Each row was made from one small tree. The marks that hang from a mark follow it in brackets, in the order of their numbers. Every link used is in the known rows. Write each row's tree.
In the rows, zero is written as 128.
Known rows:
k_692(k_311 k_543 k_717): [113 100  91 129 116 113 157 110 101 116 118 135  89 191 126 122  89 109
 179 131  88 135 150 124  86 153 139  97 129 183  86 186 142 159 151 128]
k_913(k_692(k_311)): [110  90 100 134 121  91 139 123 127 119 134 135 101 181 101  93 121 102
 151 107 106 149 145 106  79 131 103 106 152 112 101 162 127 146 151 122]
k_607(k_717(k_218(k_311 k_543 k_913(k_692)))): [133  67 101  91 140  93 113 138 174 125 117 125 188  86  69 119 125  35
 109 110  88 162 177 180 118 134 151  68 149  81 124 159 160 111 133 187]
k_717(k_692(k_607)): [ 88 135 102 146 134 151 150 119 121 146 102 145 102 168 129 124 107 133
 136 127  93 137 140 153  89 146 122 116 136 116 121 179 123 116 168 125]
k_913(k_311(k_692) k_543 k_607(k_717(k_218))): [123  83 134 133 103 131 152 154 212 154 182  98 150  81 108 137 150 113
 182 118 110 170 132 209  68 137  91  78 158  97 128 152 140 110 119 155]
k_543(k_218(k_311) k_692(k_607(k_717) k_913)): [ 71  79 100 116 104 111 112  92 121 162 121 108 140  87 109  93  27  77
 166 173  76 150 195 123  84  88 155 148 197 164 165 141 176 181 142 159]
k_47(k_692(k_543(k_607) k_717)): [ 91 121 101 137 102 127 141  88 102 122 145 148  68 159 141 119  79 103
 147 119 146 111 135 116 110 155 133 145 172 150 142 152 147 157 157 138]
k_717(k_692(k_311 k_607 k_913(k_543(k_218)))): [ 99 101  82 142 127  96 194  90 108 138  71 121  87 196 117 112  77 104
 185 142  26 146 164 170  56 145 120 124 123 180 107 169 143 155 158  99]
k_692(k_218 k_607(k_717) k_913(k_311 k_543(k_47))): [123 118  82 149 112 120 155 122 155 129 141 150 120 124 107 101  58  96
 175 145  86 160 167 187  65 157 117  82 129 148 137 152 182 161 131 108]
k_543(k_218(k_311(k_692))): [ 95  79 141 120 130  96 125 127 142 144 109 112 136 114 113 107 112  99
 139 116  98 132 166 144 101 162 180 121 170 129 168 130 150 122 142 166]
k_607(k_717(k_692(k_218(k_543(k_47) k_913(k_311))))): [106  83 110 113 147 114 125 132 142  69 105 155 158 133 105 124 110  44
 100  94  95 158 138 198  98 141 159  66 122  86 135 166 170  92 128 136]
k_717(k_218(k_311(k_607 k_692(k_543 k_913)))): [123  84 125 108 127 110 155 142 134 171 115 123  97  73  97 143 120  73
 158 130  82 131 176 156 100 191 178  55 155 155 136 176 155 164 154 173]
k_607(k_717(k_218(k_543))): [139 118 112 104 118 128 123 139 191 116 151 135 193  96  99 120 135  83
 116 121 117 154 170 176 114 123 121 109 139 116 113 166 162 100 123 183]
k_717(k_218 k_692(k_543 k_607)): [118 125  99 145 124 154 185 155 144 157 105 161 118 150 119 121 136 119
 138 105  98 134 156 178  90 162 103  92 125 140 106 182 138 140 164 139]
k_543(k_47 k_607 k_692(k_717 k_913)): [ 59 160  90 123 146  97 143  56  47 102 161 140  55 133 130 135  87 101
 166 182 161 129 141  58 101 147 142 110 178 139 148 130 148 172 143 126]
k_607(k_717(k_692(k_311))): [105 101 108 106 105 126 134 117 156 117 138 137 156 172 113 116  97 112
 145 113  95 156 145 148  79 106 137 116 132 141  99 210 131 102 131 118]
k_692(k_218(k_311) k_913): [130  90 105 128 136 100 131 137 114 134  91 136 142 133 100 152 106  88
 177 122  94 136 177 158 100 176 196  78 135 147 134 153 169 147 142 122]
k_607(k_717(k_218(k_913) k_692(k_311 k_543(k_47)))): [123 101 105  98 118 124 164 150 154 117 136 155 134 150 107 108 114  71
 121 111 107 148 157 161  94 156 132  61 117 149  99 194 141 117 126 138]
k_311(k_543 k_607 k_692(k_218(k_913))): [ 88  93 122 129 147  78 133  98 129  81 148 132  55  62 152 163  90  95
 102 126 102 139 138 151  84 218 181  62 173 118 172 138 154  79 167 179]
k_717(k_218): [140 138 115 129 130 142 145 153 170 127 155 133 160 117 112 121 162 113
 135 117 146 132 154 158 114 170 123  92 137 123 108 152 142 117 132 165]
k_218(k_607 k_913): [101  95 128 127 161 116 128 101 123 137 132 112  60 107 141 108 126  88
 136 162  87 121 142 164 117 143 147  91 149 108 127 157 135 140 149 133]
k_311(k_692(k_717 k_913(k_543 k_607))): [ 83  84 110 134 147  94 153  99  93 140 133 101  94 146 124 183 132 124
 209 179  91 148 132 141  72 143 145  84 152 144 132 133 117 106 167  98]
k_47(k_311(k_543(k_218) k_692(k_607 k_717 k_913))): [ 46 119 110 129 145  88 130  78  89  76 131 127  70 116 173 122 105 110
 141 171  78 125 137 103  72 156 154 107 185 190 114 130 160 108 161 136]
k_218(k_311(k_717)): [122  93 126 102 146 124 110 143 135 153 117 117 137 117  86 115 102  95
 161  97 107 138 167 137 124 170 203  85 138 118 127 153 126 123 132 155]
k_913(k_311 k_607 k_692(k_543)): [109  66 128 161 127 108 150 170 120 161 130 118  56 156  95 106 139  89
 185  81  90 168 138 143  70 133  77  92 174  82 123 149 144 189 162 112]
k_913(k_311 k_543(k_47 k_607) k_692(k_218) k_717): [128  89  98 156 152  61 173 127 120  67 166 161  98 166  93  88 129  94
 160  70 138 173 132 153  77 165  95  98 162  42 126 113 193 205 137  75]
k_47(k_311(k_717) k_692(k_913)): [ 95  91 131 108 125 140  84 126  95  92 143 129  89 138 133  88 115  46
 155 115 136 102 132  93 120 123 172 118 170 172  94 131 132 131 129 113]
k_913(k_543 k_717): [136  95 113 136 141 105 157 135 135 120 156 127 127 160 108 104 133 102
 165 124  96 158 162 151  95 138 107 123 147  99  99 129 152 162 143 103]
k_543(k_218 k_692): [ 85  97 122 138 121 103 124 112 125 107 150 111 130 117 127  84 109  85
 142 126 134 135 163 113  92 100 125 159 192 132 162 103 157 148 137 161]
k_692(k_717(k_218(k_311))): [125 124  95 110 142 130 132 121 148 123 127 117 196 124 102 156 136 115
 152 133 125 141 152 166 119 177 181  63 132 130 101 171 154 110 136 172]
k_543(k_47 k_607(k_717(k_218 k_692(k_311)))): [117 175 108 104 112 123 161 106 155 112 168 162 113 150 120 121 107 136
 130 112 161 149 144 132 100 170 125 109 136 128 115 196 151 121 115 146]
k_717(k_218(k_311)): [142 128 117 116 127 136 136 156 174 156 126 124 167 103  94 130 148 102
 140 110 122 137 172 166 120 190 153  72 137 117 112 164 150 128 125 191]
k_47(k_311(k_717) k_692(k_607)): [ 90 121 125 131 106 179  74 119 121 112 148 142  68 135 157  77  79  91
 135 116 150 102 126 105 120 132 143 141 178 151 102 137 130 125 139 154]
k_311(k_692(k_607 k_717(k_218))): [ 81 117  95 134 134 155 138 104 134 121 150 142 148 114 142 150 119 152
 137 175 141 127 120 150  99 160 140  76 148 132 119 160 126  90 168 155]
k_543(k_218(k_311 k_913(k_607)) k_692(k_717)): [ 71  63 112 123 151  98 101  88  82 121 109  72 121 113 127 159  74  74
 172 158 107 149 155 137 107 130 193 110 199 120 161 108 162 140 150 176]
k_913(k_311(k_607 k_692(k_218(k_543)) k_717)): [104  41 134 118 155 115 113 123 123  69 121 126 112  71 109 134  97  58
 139  87  99 141 117 189 102 161 203  64 150  96 147 151 160 118 147 160]

Write each row's tree:
[100 158 110 129 142  79 161 112 126 111  99 165  90 144 120 154 116 129
 119  73 115 149 157 148  89 223 169  82 137 103 152 159 168 103 136 157] | k_717(k_692(k_218(k_311(k_543(k_47 k_607)))))
[ 73 118  87 138 131  85 132  89 121  64 158 137 140 108 142 150 110 115
 128 128 131 150 143 118  76 147 138  89 171 132 137 123 165  94 141 169] | k_311(k_543(k_692(k_218 k_717)))
[ 79 130  77 140 122 158 130  92 122 116 158 130 152 106 136 135  97 124
 146 175 151 135 138 129  98 120 115  99 169 131 114 147 145 134 153 176] | k_543(k_692(k_607 k_717(k_218)))
[131  73 114 119 165 107 143 121 135 108 141  87  76  88  96 105  90  33
 163 100  73 143 141 195 105 189 182  63 139 108 132 140 131 147 140 144] | k_218(k_913(k_311(k_607 k_717) k_543))
[118  99 111 121 155  86 139 149 153 152 121 104 106  88  94 160 149  87
 132 108  95 167 163 158 102 210 133  36 166  75 122 135 146 108 148 196] | k_717(k_218(k_311(k_543) k_913(k_607 k_692)))
[120 118  95 118 172 135 166 139 135 121 122 139 124 129 100 119 125  92
 134 111 120 139 143 181 112 194 156  53 106 113 115 135 111  89 145 135] | k_311(k_717(k_218(k_913(k_543(k_47))) k_692(k_607)))
[ 85  32 143  95 128  97 121 114 148 183 121 120  75  67 125 103  94  67
 138 155  54 128 164 169 103 123 179  73 164 124 158 183 137 146 144 146] | k_218(k_311(k_692(k_543)) k_607(k_717) k_913)
[124  76 112 146 113  97 102 145 154 123 168 133 152 155 108 150 115 142
 176  99 152 182 150 148  77  93 123 131 178  87 144 143 160 108 157 103] | k_913(k_607(k_717) k_692(k_218))
[117 171 113 119 158 113 173 118 128 104 102 161 105 139 109 141 169  95
 101  97 129 139 147 161 117 190 117  93 124  86 121 159 156 111 135 176] | k_717(k_218(k_543(k_47 k_607)) k_692)
[ 67  95  88 122 140 110 127  84  71 101 143 116 132 130 120 139 107  78
 173 179 116 134 143  96  90  99 149  96 169 151 121 139 137 146 151 117] | k_543(k_692(k_717 k_913))
[ 97  94  97 134 119 174 128 119 108 133 140 148 125 129 128 113  81  89
 135 176 121 128 139 134 112 140 110 109 168 131  93 149 166 169 159 123] | k_47(k_692(k_607 k_913(k_717(k_218))))
[122  62 124  94 115 122 133 159 179 155 146 134 160  70 101 117 117  66
 128 122 108 137 171 170 111 159 168  60 150 132 141 170 138 119 132 171] | k_607(k_717(k_218(k_311(k_692(k_543)) k_913)))
[ 84 141 114 129 107 126 128 109 111 122 153 142  58 144 127  86  94  92
 135 149 144 136 150  67  88 142  94  99 164 131 120 141 137 154 117 179] | k_543(k_47 k_692(k_311))
[111  94  79 133 152 100 135 104  85  73 121 139 169 165 121 175 110 110
 183 150 122 137 142 153  95 149 196  83 128 164 116 149 166 119 159  83] | k_692(k_218 k_717 k_913)
[108  89 105 141 108 128 116 122 116 107 124 148 129 146 127 129  98  77
 144 125 137 117 143 141 102 147 149 114 156 150 140 133 160 127 145 118] | k_47(k_692(k_218 k_913))
[129 132 115 134 125 134 171 127 156  99 180 145 101 119 110  82 129  77
 131 102 151 145 126 164 107 192  78  94 161  72 105 127 186 193 108 147] | k_913(k_311 k_543(k_47(k_692) k_607) k_717(k_218))
[ 86 140 121 130 137 112 118 111 105 116 117 144  71 116 113  98 123  54
 104 140 118 141 163  96 107 134  93 109 165  93 144 113 152 136 130 205] | k_218(k_543(k_47 k_692))
[ 91  83  92 130 151  97 122  93 113  85 147 104 120 136  93 118 102  78
 152 111  95 163 117 149  80 132 153  77 169  88 115 175 158 156 168 124] | k_913(k_311(k_607) k_692(k_717))
[ 74 101  89 124 115 122 124  78  98  92 145 119 120 153 133 126  89 101
 164 159 125 136 132  96  84 109 132 104 164 148  99 161 136 141 136 156] | k_543(k_692(k_311 k_717))
[ 67 111 117 121 124 117 103  97 102  89 131 127  59 110 156  75  64  68
 131 128  96 116 146  98  98 149 152 137 191 194 114 111 162 124 142 149] | k_47(k_311(k_543(k_218) k_717) k_692(k_607 k_913))
[108 118 143 111 173 104  99 136  98  66 144 123  75 137 137  68 118  54
 127 107 149 120 151 106 132 173 195 113 162 147 129  89 151 117 123 139] | k_543(k_47(k_311(k_717)) k_218(k_913))
[100 105  78 160 149 139 148 121  86  94 108 166  70 149 139 123  54  88
 144 139 114 133 135 171  98 206 155  45 129 139 133 146 175 162 166 128] | k_692(k_218(k_913(k_311)) k_543(k_47) k_607 k_717)
[ 96  42 122 146 131 145 143 156 126 116 129 159 101 104 122 101  87 100
 163  91 113 126 121 171  86 162 160  67 142 129 142 148 137 146 155 116] | k_913(k_311(k_692(k_218 k_543 k_607) k_717))
[ 97 117 118 128 156  74 150 114 135  97 132 112  92 105 132 105 109  81
 106 119  82 144 166 141  97 197 144 107 164 132 151 109 157 101 145 171] | k_311(k_543(k_218(k_913)))
[132 106 124 124 148  78 151 133 135 131 126 119 125 157  92  81 108  89
 151 116  89 168 190 144 101 170 141 124 156 105 131 102 189 174 128 136] | k_913(k_543(k_47 k_218(k_311)) k_717)
[ 95 122 148 109 145  96  95 101 136  92 162 116  67 115 161  55 113  73
 117 152 118 131 159 134 115 116 159 136 179 147 133 129 181 135 117 139] | k_543(k_47(k_311) k_218(k_607(k_717) k_913))
[138 111  99 125 106  95 135  90 139  80 120 159 107 147 130 141  67 111
 151 104 114 145 159 164  98 151 143 139 139 135 124 176 185 137 125 160] | k_692(k_218(k_543(k_607(k_717))) k_311)
[ 94  97 102 145 148 100 116 114  98 126 144 108 114 181 111 163 132 140
 184 133 131 170 128 120  86 117 124 109 174  88 117 141 133 116 177 107] | k_913(k_607 k_692(k_717))
[119  50 116 109 138 117  77 105 115  96  79 124 103  89 109 144  49  20
 111  94 102 127 152 181 137 181 226  88 159 105 160 132 172 112 147 203] | k_47(k_692(k_218(k_311(k_607 k_717) k_543 k_913)))
[137 124 122 139 103 113 137 133 181 175 172  99 110 139 113 139 110 136
 197 128 105 175 172 168  79 121  98 142 158 119 136 145 137 116 135 139] | k_913(k_543 k_607(k_717))
[ 99  75 148 115 151  96 130 133 109  93 116 124  83 155 143  72 153  83
 163  76  89 120 144 149 101  95 180 139 156 165 101 149 150 142 138  92] | k_47(k_311(k_717(k_692(k_543(k_218(k_607))))))
[111  75 109 149 139  77 126 119 139 108 139 144 122 147 119 107 148 123
 147 104 122 146 141 157  85 105 127 111 159  91 134 143 160 136 159  98] | k_913(k_692(k_218(k_607)))
[107 129 128 130 161 102 131 126 113 107 131 125  85 140 124  86 104  74
 113 134 131 134 163 126 118 190 155 112 154 124 162 100 156 124 139 152] | k_543(k_47 k_218(k_913))
[ 96  95 106 124  97 136 126 102 108 131 118 131  81 163 125 106  77  68
 152 150  99 117 140 109  95 146 122 110 153 169 103 166 138 149 136 136] | k_47(k_692(k_311 k_913))
[117  85 138 138 153 155 171 189 113 125 128 139 111 157 107 137 166  96
 161  96 110 176 123 174  92 160  97  53 145  70  73 167 178 179 142 107] | k_913(k_311 k_607 k_717(k_218 k_692(k_543(k_47))))
[ 87  88 128 116 153  72 175 121  88 165  59 130  67 161 104  94 120  70
 157 124  35 140 182 150  85 142 165  97 138 161 144 163 170 177 151 101] | k_717(k_692(k_543(k_47 k_218(k_311 k_607)) k_913))
[ 94  76 140 104 149 121 110 113 118 117 163 116  86  86 118 131  91 105
 149 121 129 133 131 125 108 154 206  96 165 124 151 153 112 102 162 143] | k_311(k_607 k_692 k_717)
